What can hang from each mark
J_504: J_182 J_279
J_852: J_279
J_15: J_279
J_724: J_279 J_905
J_143: J_279
J_905: J_279 J_724
J_279: J_15 J_143 J_182 J_280 J_724 J_852 J_905
J_280: J_143 J_279 J_852

Each row was made from one small tree. The marks that hang from a mark follow it in brackets, in the order of their numbers. Every link used is in the known rows. Write each row's tree.
Known rows
J_280(J_143(J_279(J_15 J_905)) J_852): [  0  -6  -4   9  -7  -3   2   6  13   5  -6   2   7   6 -11  -2   4  -2
  -4   7  -2  -5   5   8  -8  17   4  -6 -20   5   5  -2  -1   1   5 -10]
J_280(J_143(J_279) J_852): [ -1  -8   2   5   2   4   1  14  14   2 -10  -1  22   4  -7   0   8   1
   1   7  -1  -4  -3   0  -7   0   8   1 -11  13   4  -2   1  -3  -1 -13]
J_143(J_279): [  3  -2   7  10   2   4  -1  13   8   2   0   4 -16   7  -7  -6   8   4
  -3   8  -6  -6  -6  -3   7  -3  -7   0  -3  17   5  -5   1  -3  -2  -9]
J_504(J_182 J_279(J_15 J_280 J_905)): [  6  -3  -7  10  -3  -4  -5   4   2   8   4  -7 -20   3 -10 -13  -1   3
  -2 -13  -6  -7 -12  17  -4   7   3 -10 -16   4  -3   0   4  -6   6  -4]
J_724(J_279(J_15 J_182 J_852) J_905): [  0   5   4  20 -11  -7   1  -1   1  -1  -3  -4  16   3  -8 -10   5   2
   9  -9  -2 -15  19   7  -2   6  -4 -12  -2  20   4   1  -9   6  -4   0]
J_504(J_182 J_279(J_15 J_905)): [  6  -4  -3  16   0  -3  -3   5   5   9   4  -6 -19   4 -10 -15  -3   1
   0   1  -5  -7  -5  18  -2   9  11 -11 -18   8   3   3   3 -10   6  -5]
J_280(J_279(J_143 J_182 J_905) J_852): [  5 -18  -2   6   1 -14   0 -10  21  -2   8  -3  -9  18  -3 -10   6  -1
   4  -5  11  -8 -15   2 -16  -4  10  -5 -16   4  15   7   2   1   5 -23]
J_905(J_279(J_15 J_280(J_143)) J_724): [ -4  11 -13  -5  -7  14   0   3   4   5  -9  -6   9   6 -11  -7  -3   0
  -4  -3  -3  -7  16  10  -6  17 -26  -6   2  12  -6  -7  12   4   2  -3]
J_504(J_182): [  4  -3   0  15   3   9  -4  17   8   3  -1  -5 -12   4  -6 -15   3   5
   4  -1  -2  -7 -21   3   8 -12  -3  -5  -5  23   3   3   1 -13  -2 -13]
J_905(J_279(J_15 J_280)): [  0  13 -10   6  -4   3  -2   7   1   2   6   4   0  -5  -9 -12   4   3
  -4  -5  -4 -12   4   8   1   7 -22  -7   0  11   0  -4   5   2   3  -3]
J_852(J_279): [  4   1   3   9   1   3  -3  13  10   1   0   0   3   4  -4 -11   2   1
   3   7  -3 -11  -4   3   6 -12  -6   2  -8  25   5   2  -3  -3  -1 -12]
J_280(J_279): [  2  -4   3   9   6  -3  -3   8  14  -1   3   3  12   5  -3 -10   4   3
   3   1  -2 -10  -9  -4   8  -6   3   1  -5  14   6   2   4  -1  -1 -16]
J_504(J_279(J_15 J_182)): [  8   0   2  14   4  -5  -3   2   9   8   7  -4  -1  -4  -5  -3  -3   0
   4  -3  -4  -5   7  13  -8   7   4  -7  -6   5   3   3   1 -10   3 -20]
J_724(J_279): [ -2   3   4  15   0   9   0  10   9  -1  -3   4   7  12  -8 -14  -1   7
   1  10  -4  -9   0  -2   4  -9  -7  -7  -1  20   5  -6  -1  -2  -2  -2]
J_279(J_15 J_280): [  4   8  -7   9  -8   4  -2  11   4   3   6   6   7  -6  -5  -7  -1   3
   0 -10  -4  -9 -10   3   6   1 -14  -8  -1   9  -4  -3   1  -1   2 -20]
J_143(J_279(J_182)): [  6  -7   8  10   5  -1  -4   5  10   2   0  -8 -37  11  -6  -3  10   2
  -1   0  -5  -4  -7   1   5  -2 -13  -1  -3  17   9  -1  -2  -6  -2 -13]
J_504(J_279(J_15 J_143 J_280(J_852))): [  4   0  -6   4  -5  -1   2   6   9   4   4  10  37 -10  -4  -1  -1   4
   4 -11   4  -8  -4   6 -24  -2  18 -10  -9  -9  -3  -2   5  -3   8 -18]
J_15(J_279(J_182 J_852)): [  6  -8   5   9  -2  -5  -7  -2  -1   3   3 -21 -19  10  -5  -4   5   0
   3  -8  -2 -13  -3  -3  -3 -10 -17  -3  -2   7   2   7   1   3  -4 -20]
J_15(J_279(J_852 J_905(J_724))): [  3  -6   3   2 -12   2   0  -8   0   4  -7 -23 -17  25 -15 -12  -5  -1
  -3   3  -4 -15  -5  -5  -1   0 -18  -6  -2  13  -1   1  10  15  -3 -15]
J_143(J_279(J_280)): [  4  -1   2   3  -1   3  -4  10   5   1  -1   0 -16   6  -7  -5  10   5
  -3  -6  -7  -6 -12  -5   6  -5 -16   1  -1  13  -1  -8   2   2  -1  -8]
J_724(J_279(J_143 J_182 J_852) J_905): [  0  -2   5  13  -5  -5   2  -2   5  -3  -3   3   3  16  -5 -12  10   6
  10  -5   7 -14   6   2 -14  -8   2  -8  -1  20   8  -4  -5   6  -4   8]
J_852(J_279(J_143 J_182 J_724)): [  5  -7   4  10   1  -7  -6   8  20   4   3  -2 -40   9  -1  -6   3  -2
   7  -1   4  -4   7  14  -5 -11 -18  -1 -12   9   9   5  -6  -5   3 -11]
J_504(J_182 J_279(J_143 J_724 J_905)): [  4 -13   1  12   4  -6  -3   9  15  10   1   0 -44  15  -9 -15  -1   1
   3   3   4  -3  -6  19 -12  -2   5  -8 -19  -2   4   1   6  -9   6   5]
J_905(J_279(J_182 J_852) J_724): [  3  -1   3   2  -3   0   0  -7  -1   1  -6 -20  -9  16 -15 -10   2  -3
   0  -7   0 -13   5   5  -8   1 -28  -6   9  29   4   7   9   5  -5  -9]
J_724(J_279(J_15 J_143) J_905): [ -4  12  -2  17  -8   8   6   9  11   0  -1  18  13   4  -3 -14   3   9
   7  11   3 -11  17   4  -3   2  11 -12  -5  10   7 -12  -5   3   2   4]
J_724(J_905(J_279)): [  0  12  -1   8   1   6   4  12   6  -2  -5   6  16   4  -9 -23  11   4
   3  18   1 -14   3   7   1   1  -2  -3  -3  25   5  -6   4   3  -4   0]
J_15(J_279(J_280 J_724 J_852 J_905)): [  3  -7  -1   4 -14 -13  -7   0   0   6   0 -16 -27  14 -12 -11   0  -2
  -1 -12  -4 -13  -4   3   0  -2 -33  -5  -9  -5  -8   2   6  17  -2  -6]
J_504(J_279(J_852)): [  5  -4   7  10   4  -7   0   7  -1   4  -2   3  25   0 -10  -6  -1   1
   3  -2  -3 -13  -5   2 -13  -7   6  -2  -4  15  -2   3   6   0  -3  -8]
J_905(J_724): [  2   2   3   5  -4  14   3   8  11   2  -8  -6   7  12 -10 -10  -6   2
   2   8  -4  -7 -11  -2   5  -4 -11  -5   6  25  -1  -2   8   0  -3 -24]

Which tree is each row?
[  3   1  -9   1 -19   6   5  -2   9   3  -7 -12  17  10 -14 -10  -8  -1
   0  -9  -3  -9 -13   4  -2   9  -9 -13  -3  11  -6   1   7  10   4 -30] => J_279(J_15 J_280(J_852) J_905(J_724))
[ -2  -1   0   7  -8   0  -2   3  -1  -3   0   9   7  14  -7  -9   4   8
   1 -14   3 -14  -7  -7 -15 -15 -12  -7   3  10   0  -8   3   7  -1  10] => J_724(J_279(J_143 J_280 J_852))
[ -3   2   5  14  -7   0   5   5   3  -3  -6  13  25  12  -7 -16   8   8
   7   2   6 -17   5  -1 -12 -11   9  -7  -2  19   4  -8  -2   9  -4  14] => J_724(J_279(J_143 J_852) J_905)
[ -1  11  -7   4  -5  14   5   2   9   4   0   5  -7   7 -10  -9  -3   3
  -3  10   3  -9  15   7  -9   9 -12 -12   5  11   7  -5  11   0   4  -4] => J_905(J_279(J_15 J_143) J_724)
[  3   3   2   8  -1  -9   1  -1  -2  -2  -5  -6   8   5 -10 -15  15   1
   6  -2   4 -17   6   9 -10   0 -11  -3   0  27   5   3   1   7  -6   0] => J_724(J_905(J_279(J_182 J_852)))
[  5  -9   6  10  -5 -11  -1   1   0   2  -2  -1 -25  16 -13  -8   9   0
  -5   0  -5 -12 -11  -1  -2   2 -12  -3  -8  17   4  -1   2   9  -2   0] => J_143(J_279(J_852 J_905))
[  6 -16  -3   8   5 -13  -4 -12  19   0  11   0 -39  23  -1 -11   6   1
   1  -2   8  -6 -14   4 -10  -1  -3  -3 -13   5  14   0   2   0   5 -12] => J_280(J_279(J_143 J_182 J_905))
[  6  -7   0   6  -7  -6  -4   9  15   2  -3 -12   4   1  -7  -7  -1  -3
   8 -18   2  -4  -9   7  -4  -7 -19  -6  -5   5  -3   9   0   0   0 -32] => J_279(J_182 J_280(J_852) J_724)
[  3 -12  -7   2   5  -2  -7   4   4   7  -4  -9 -15  18  -9 -14   1   2
  -2  -8  -1  -3 -18  18 -12   1   2  -2 -20   8  -5  -4   7  -8   3   4] => J_504(J_182 J_279(J_280(J_143) J_905))
[  0  -4  -5  10  -3  -5   2   6  20  -1   7  12  35  -9   0  -3   3   2
   6  -4   7  -9   0  -2  -9  -2  21  -7 -10  -2  10   6   2  -2   6 -22] => J_280(J_279(J_15 J_143) J_852)
[  0   7   1   8 -12  -4  -1  15   9   4  -6   4  -8 -10  -8  -8   9   0
   5  -6  -8  -7  17  10  12  14 -16  -3  -7   4  -6  -7  -5   9   0  -4] => J_143(J_279(J_15 J_280 J_724(J_905)))
[  5 -18   5  12  -2 -28  -7  -6  12   3   3 -14 -26  17  -9 -10   4  -7
   4 -16   1 -10   2   9  -2   4 -22  -3 -13   7   6  13   2   9  -1  -9] => J_280(J_279(J_182 J_724 J_852 J_905))
[ -1  -5  -2  12  -5  -8  -3  10  15  10  -3   3 -36   7 -11  -4   1  -5
  -4   9  -6  -1  22  17   2  24 -20  -5 -19  -3   2  -5   0   3   5   2] => J_280(J_143(J_279(J_15 J_724 J_905)))
[ -2  -2  -4   1  -3   1  -9  11  10   7  -5 -11 -12   6  -5  -5  -1   0
   2  -1  -3  -4   7   5   3  -2 -25   0 -10  -9  -9  -5   5   4  -1 -11] => J_15(J_279(J_280(J_143) J_724))
[  6  -7   8  12   7  -8  -5   7  15   8  -1  -8 -16   3  -7  -8  -4  -3
   6   0  -3  -3   8  15  -5  -1  -8  -3  -8   4   0   5   2  -7   0 -16] => J_504(J_279(J_182 J_724))
[  0   5  -3  -4  -8   5   0   0  -5   0  -9 -13  13  12 -16 -11   2   1
  -3 -13  -3 -16  -3   0  -6  -1 -30  -4  11  25  -6   0  14  12  -5  -2] => J_905(J_279(J_280 J_852) J_724)
[  4  -3   2   2  -6   7   1   0  12   3  -8 -14 -14  25 -12 -16  -5  -2
  -1  10  -4 -10  -6   6   5  -2 -14  -2  -9  29   3   0   3   6   0 -11] => J_852(J_279(J_905(J_724)))
[  1   4   7  16 -13 -12   2  15   4   5  -9   4   6 -10 -11  -5  10  -3
   6  -4  -7 -12  26   8   7  14  -8  -4  -6   8  -2   1  -5  11  -3   3] => J_143(J_279(J_15 J_724(J_905) J_852))
[  6 -11   0   9  -3  -7  -6  -6  17   7   8 -13 -71  24  -5 -10   0  -1
   1   5   4  -4   1   9  -7  -1 -23  -7 -14 -13   7   0   3   3   4 -13] => J_15(J_279(J_143 J_182 J_724 J_905))
[ -1   5  -2  18  -9   2   1   2   8   3   3   6 -14  14 -11 -15  -5   4
  -3  10  -5 -10   8   7   4   9  -9 -14  -9  12   6  -6  -1   2   4   1] => J_724(J_279(J_15 J_905))
[  8  -4   4  15   0 -14  -3  -2   0   7   4  -7   8  -5  -7   0   0  -3
   4 -13  -4 -11   7  11 -14   6   1  -8  -4   6   2   8   1  -4   1 -15] => J_504(J_279(J_15 J_182 J_852))
[  6  -3  -8   7  -9  -2  -1   1  12   1   9   1   7  -4  -2   0   2   2
   5 -21   7  -6 -12   4 -15  -4  -2 -12  -4  -2   3   2  -2  -4   6 -29] => J_279(J_15 J_143 J_182 J_280(J_852))
[  4  -9   3   9  -1 -10  -8  14  -1   7  -6 -12   2  -2 -11  -9   3   0
   5 -25  -4  -9  -6  12  -6  -8  -9  -3  -8   5 -10   8   5  -3  -2   0] => J_504(J_182 J_279(J_280 J_724 J_852))
[  2  -9  -7  -2  -9  -8  -7  -6  -4   5  -3 -13 -10  18  -9  -6   4  -1
  -4  -9  -1 -12 -11   2 -10   0 -21  -1 -12   1  -7  -4   7  13  -2  -4] => J_15(J_279(J_280(J_143) J_852 J_905))
[ -4  10   1  12 -10  16   3   5   9   2  -7  -4   7  11 -11 -10 -10   5
   1   7  -8  -8  17   1   9   7 -11 -13   5  20   1  -5   2   2   0  -7] => J_905(J_724(J_279(J_15)))
[  4  -6   5  11   0  -3  -8   5  15   6   2 -20 -42   8  -5  -7  -1  -1
   5   2  -3  -5   7   5   8  -5 -24  -3  -7  -3   2   5   0  -1  -2 -22] => J_15(J_279(J_182 J_724))
[  7 -10   2  11   0  -7  -2   0   6   1   6   1 -13   8  -4  -2   5   1
   4 -12   8 -10 -13   2 -18 -12  -8  -6   1  14   7   3   1  -2  -1 -14] => J_279(J_143 J_182 J_852)
[  0  -7  -6   3  -5  -5  -5   7  13   6  -5   1 -18  16 -10 -12  -3  -3
  -1  -1   0  -4  -9  16  -3   5 -27  -3 -14   2  -8  -6   5   5   2  -5] => J_279(J_280(J_143) J_724 J_905)
[  8 -12  -1   6  -4  -9   0  -4  18   0   3  -5 -19  18  -4 -10   4  -2
   4   0   9  -9 -14  10 -18 -11   4  -5 -19  14  14   6  -5  -1   5 -18] => J_280(J_852(J_279(J_143 J_182 J_905)))
[  2  -8   0   3  -2   1   1  -6  15   0  -3 -10  -9  25 -11 -16  -3  -1
  -1   5  -3  -9  -9  -1   8   5  -8  -2  -5  20   5  -1  10   8   0 -17] => J_280(J_279(J_905(J_724)))
[  1   2   2  12  -4   2   4  16  17   3  -4  17   0   3  -4 -15   4   3
  10  11   7  -7   3   8  -3  -5   2  -5  -7   8   0  -6   0   3  -1  -7] => J_279(J_143 J_724(J_905))
[  5  -5  -6  15   1  -2  -2   4   9   9   9   5 -30   8  -7 -12  -1   4
  -1   1   2  -6  -7  17 -13   5  17 -12 -18  -1   7  -1   4 -10   9   1] => J_504(J_182 J_279(J_15 J_143 J_905))
[  1  -7  -3  14  -9 -17   0   5  21   4   2   0  14  -2  -9 -11  -3  -5
   5  -3   0  -8   9  10   3  13   1  -8 -20  -4   5  12   2   6   6 -21] => J_280(J_279(J_15 J_724 J_905) J_852)
[ -1  11  -3  15  -3  -2  -1  15  10   6   2   6 -10  -8 -11 -13  -1  -2
  -1   9  -4  -9  26  15   5  11 -24  -9  -4   5   3   3   4  -1   3  -2] => J_905(J_279(J_15 J_724))
